Every row comes from one small tree of marks. Brackets hold a mark, then the marks that hang from it, in alphabetical order. Every link used is in the known rows. Which tree was each row made from?
(in the rows, 128 means zero)
Known rows
[simit biritap [tuver lebar [parus [fone bidavab dafofub vopibi]]]]: [120 113 101 146 145 132 162 100 132 151  90 168 101 142 177 146 134 155
 126  28 140 163 147 151  42  98 130 123 124]
[parus tuver]: [139 122 106 124 144 119 144  99 114 138 124 157 118 128 158 160 104 157
 124  75 158 150 160 151 102 129 129 100 135]
[lebar [tuver [parus [biritap dafofub] [fone bidavab]] simit]]: [143 104 104 138 135 117 138  65  96 133  88 148  70 146 153 156 145 197
 104  55 158 148 137 133  62 110 117  84 129]
[lebar [tuver [parus fone] simit]]: [141 105  94 139 132 116 144  69 103 145 114 149  83 135 158 160 135 195
 110  62 152 143 139 156  74 113 123 108 133]
[sumuk demub [lebar [tuver [parus [fone bidavab]] simit]]]: [165 102 104 163 132 135 165  78 109 132 125 144  65 149 145 137  90 187
 122  85 130 140 130 160  71  92 120 112 122]
[bidavab [fone [lebar tuver] [simit [biritap dafofub]] vopibi]]: [129 100 111 109 149 135 151 107 151 154 107 157 108 124 158 140 135 157
 119  60 173 109 145 166  67 130 120 116 114]
[tuver parus]: [161 118 101 130 127 111 145 100 119 140 116 133 110 139 151 135 121 166
 119  72 157 144 155 148  80 112 137 125 133]
[sumuk demub]: [161 125  86 131 132 130 148 107 123 139 120 149 112 142 140 127  86 157
 142 105 145 134 158 158  89 105 131 116 136]
[lebar tuver]: [151 115 104 119 128 136 143  91 118 131 122 150  97 115 151 147 110 173
 119  90 165 117 157 148  98 124 131 122 128]
[dafofub [tuver parus simit]]: [161 122  78 127 137  96 143  80 106 146 127 145 116 141 156 167 119 167
 126  62 141 159 157 158  88 113 123 115 124]
[parus fone]: [135 100 113 128 150 127 144  97 129 142 117 151 116 142 151 150 100 161
 119  76 167 148 150 149  92 114 125  96 136]
[sumuk demub [lebar [tuver parus simit]]]: [179 115  91 160 116 125 163  84 105 137 135 139  78 135 145 141 101 185
 129  90 134 126 141 166  79  88 124 126 122]
[bidavab [fone [dafofub tuver] lebar simit]]: [150  86 111 107 154 141 156 103 154 162 119 151 106 141 154 147  86 155
 117  72 149 143 155 163  95 127 130 106 111]
[bidavab [fone dafofub]]: [159  91 123 107 124 137 148 116 138 153 126 137 116 136 149 137  93 169
 113  82 154 136 148 155 103 122 130 118 123]
[parus [biritap dafofub] [fone lebar vopibi] [tuver simit]]: [102 102 102 135 176 101 141  80 114 159  91 172 104 149 152 184 155 161
 123  41 166 163 152 153  50 119 100  38 132]
[sumuk demub [lebar [tuver parus [simit biritap]]]]: [171 128  88 166 112 120 159  81 112 140 130 144  84 132 158 138 108 180
 130  70 134 127 137 162  78  88 118 130 126]
[bidavab [fone lebar [simit biritap [tuver parus]] vopibi]]: [135 102  99 117 142 121 159 107 162 161 106 154 118 133 171 147 140 157
 137  40 156 129 154 180  62 118 127 133 112]
[lebar [tuver parus]]: [162 118 101 133 122 124 147  88 118 135 115 140  92 125 156 142 129 180
 114  80 162 122 154 147  85 116 138 133 131]
[parus [biritap dafofub] [fone bidavab simit vopibi] [tuver lebar]]: [ 90  94 122 138 185 128 156  98 107 138  80 176  82 155 146 175 128 157
 112  46 161 181 149 141  51 121 120  44 126]
[demub [sumuk [lebar [tuver parus [simit biritap]]]]]: [158 114  96 155 121 129 140  63 122 139 146 144  79 115 156 157 113 171
 115  58 157 135 139 134  81  96 123 133 126]
[sumuk demub [lebar [tuver [simit [biritap dafofub [parus fone]]]]]]: [163 121  90 165 125 131 164  90 113 145 117 150 102 139 170 142 102 160
 127  69 155 120 126 153  82  76 108 101 120]
[tuver simit]: [141 109  92 113 133 113 136  87  93 145 133 152 108 128 138 151 104 169
 128  70 140 150 149 155  87 120 116 101 129]
[lebar [tuver [parus biritap [fone bidavab dafofub simit vopibi]]]]: [128  90 113 128 146 124 151  81 128 142  72 141  43 154 144 155 144 190
 100  57 146 147 136 144  55 112 139  82 132]
[tuver [parus [biritap dafofub]]]: [166 121 103 135 123 102 139  96 116 137  92 132 108 145 151 144 145 170
 114  63 174 144 158 127  74 100 133  99 133]
[bidavab [fone lebar [simit biritap tuver] vopibi]]: [126 100 102 108 148 131 156 110 161 158 113 163 122 126 166 151 124 150
 143  48 157 125 157 181  73 122 121 124 110]
[demub [sumuk [lebar tuver]]]: [163 102 113 143 130 152 145  82 134 127 151 141  82 110 144 156  85 163
 119  95 174 120 152 133 100 101 134 129 120]

Which tree is each row?
[147  97 118 131 144 126 148  93 127 144  95 136  83 161 149 130 108 169
 102  64 144 166 136 136  65 112 137 102 135] | [tuver [parus [fone bidavab dafofub]]]
[133 109 103 129 155 120 150  92  93 143  98 159 115 153 170 154 111 150
 113  54 159 162 132 137  79 116 111  67 121] | [biritap dafofub [parus [fone bidavab] [tuver simit]]]
[157  98 102 140 129 144 142  70 116 133 157 146  77 110 140 163  90 171
 120  85 158 128 146 140  92 101 123 119 119] | [demub [sumuk [lebar [tuver simit]]]]
[129 104 105 131 176 112 146  96 150 150  88 158 119 153 151 170 143 145
 125  61 185 144 167 144  63 107 114  62 125] | [parus [biritap [dafofub tuver]] [fone lebar vopibi]]
[187 119 102 163 117 134 167  98 126 131 130 133  84 136 150 133  97 176
 127  99 149 116 148 160  86  88 137 136 122] | [sumuk demub [lebar [tuver parus]]]
[115  97 108 147 159 137 170 102 111 162  97 166  99 150 172 159 102 149
 109  48 150 169 141 147  82 109 127  73 127] | [biritap [parus [fone dafofub simit] [tuver lebar]]]
[105  90 118 135 172 127 142  62 111 152  92 175  69 156 150 162 111 172
 108  39 133 186 145 137  65 129 104  39 134] | [parus biritap [fone bidavab dafofub lebar] [tuver simit]]
[131  97 113 136 160 146 148  83 139 143 114 163  98 131 156 143 109 165
 115  78 172 127 157 149  80 123 120 101 130] | [parus [fone [lebar tuver]]]
[151 121 101 136 146 122 144  99 112 134 107 159 125 133 154 163 119 153
 123  68 177 150 175 131  90 103 121  87 119] | [parus [biritap [dafofub [tuver lebar]]]]
[130 108 110 128 148 131 158 102 145 158 115 163 127 136 180 139 106 146
 120  42 164 139 150 162 101 132 111 106 118] | [bidavab [fone lebar [simit [biritap [parus tuver]]]]]
[154  86 110 121 132 134 161  96 153 160  91 145  90 142 164 150 124 177
 122  51 150 141 157 158  73 107 136 105 111] | [bidavab [fone dafofub lebar [simit [tuver [parus biritap]]]]]
[171 125  91 133 118 110 146  96 123 134  87 140 114 132 170 161 147 170
 133  60 172 136 165 139  74  88 139 112 119] | [simit [tuver [parus [biritap dafofub]]]]
[121  91 121 130 170 147 143  74 127 131  73 163  64 146 147 145 118 170
 105  62 174 142 147 125  62 118 121  59 122] | [parus [biritap dafofub] [fone bidavab [lebar tuver] simit]]
[122 103 118 140 151 119 144  87 128 151  89 156  91 152 162 178 120 172
 106  52 161 172 151 137  92 114 125  52 145] | [parus biritap [fone dafofub] tuver]
[ 92  83 124 123 187 127 153  85 138 154  72 168  56 163 142 165 123 159
 108  42 140 178 146 147  52 130 123  36 133] | [parus biritap [fone bidavab dafofub lebar simit vopibi] tuver]
[115 103 114 128 172 151 143  77 135 137  88 171  80 138 162 131 107 154
 108  51 166 141 136 133  62 124 120  89 125] | [parus [fone bidavab [lebar tuver] [simit [biritap dafofub]]]]
[130 118  96 127 163 117 141  93 136 146  96 158 119 148 172 168 110 145
 120  49 172 157 140 141  86 105 128  85 130] | [parus [fone [simit [biritap [dafofub tuver]]]]]
[166 101 100 150 123 133 145  67 116 136 151 138  73 118 144 160 106 177
 116  77 157 133 144 138  82  96 129 129 121] | [demub [sumuk [lebar [tuver parus simit]]]]
[118  85 105 123 158 145 176 112 122 154  84 160  86 151 159 147 108 145
 124  52 137 154 141 157  55 100 132  88 109] | [biritap [parus [fone bidavab dafofub [simit [tuver lebar]] vopibi]]]
[141 101 107 141 149 142 159  89 134 148 106 156 109 137 168 134 113 153
 115  70 175 120 154 148  87 114 115 100 122] | [biritap [parus [fone [lebar tuver]]]]
[163 142  82 125 118 122 149 108 127 142  92 152 147 122 195 145 130 134
 139  45 176 119 154 138  87  89 125 124 112] | [simit [biritap dafofub parus] tuver]
[123 115  87 134 170 100 146  73 130 153 109 165 109 156 163 155 132 152
 125  32 138 169 148 159  54 120 106 101 127] | [dafofub [tuver [parus [fone bidavab lebar vopibi]] [simit biritap]]]
[130 107 104 137 170 129 159  99 125 154  87 161 117 151 177 153 118 135
 115  55 179 147 143 141  75 111 123  67 121] | [biritap dafofub [parus [fone lebar simit] tuver]]
[177 115 105 152 123 145 164 101 126 129 136 143  88 127 145 136  79 169
 132 108 151 110 151 160  98  93 130 125 121] | [sumuk demub [lebar tuver]]
[114  99 116 150 155 137 158  90 117 152  91 161  75 157 157 128 107 162
 101  33 135 186 134 136  49 108 132 102 134] | [tuver lebar [parus [fone bidavab dafofub [simit biritap]]]]
[109 103 103 115 178 135 150  96 146 146  80 172  99 143 163 147 124 138
 133  42 158 145 142 152  40 112 125  88 115] | [parus [fone bidavab lebar [simit [biritap dafofub] tuver] vopibi]]
[107 110 100 148 157 112 149  90  92 153 102 168 103 152 154 141 144 158
 114  25 143 177 133 147  26 109 106 100 129] | [tuver lebar [parus [fone bidavab vopibi]] [simit [biritap dafofub]]]
[123  99 100 138 158 122 158  83 114 169 104 164 105 151 171 153 113 150
 113  45 145 161 141 151  76 116 109  67 128] | [biritap [parus [fone dafofub lebar] [tuver simit]]]
[ 95  88 128 144 173 142 157  83 108 143  83 177  61 156 150 167  98 169
 102  41 139 196 146 134  71 121 124  45 132] | [parus biritap [fone bidavab dafofub simit] [tuver lebar]]
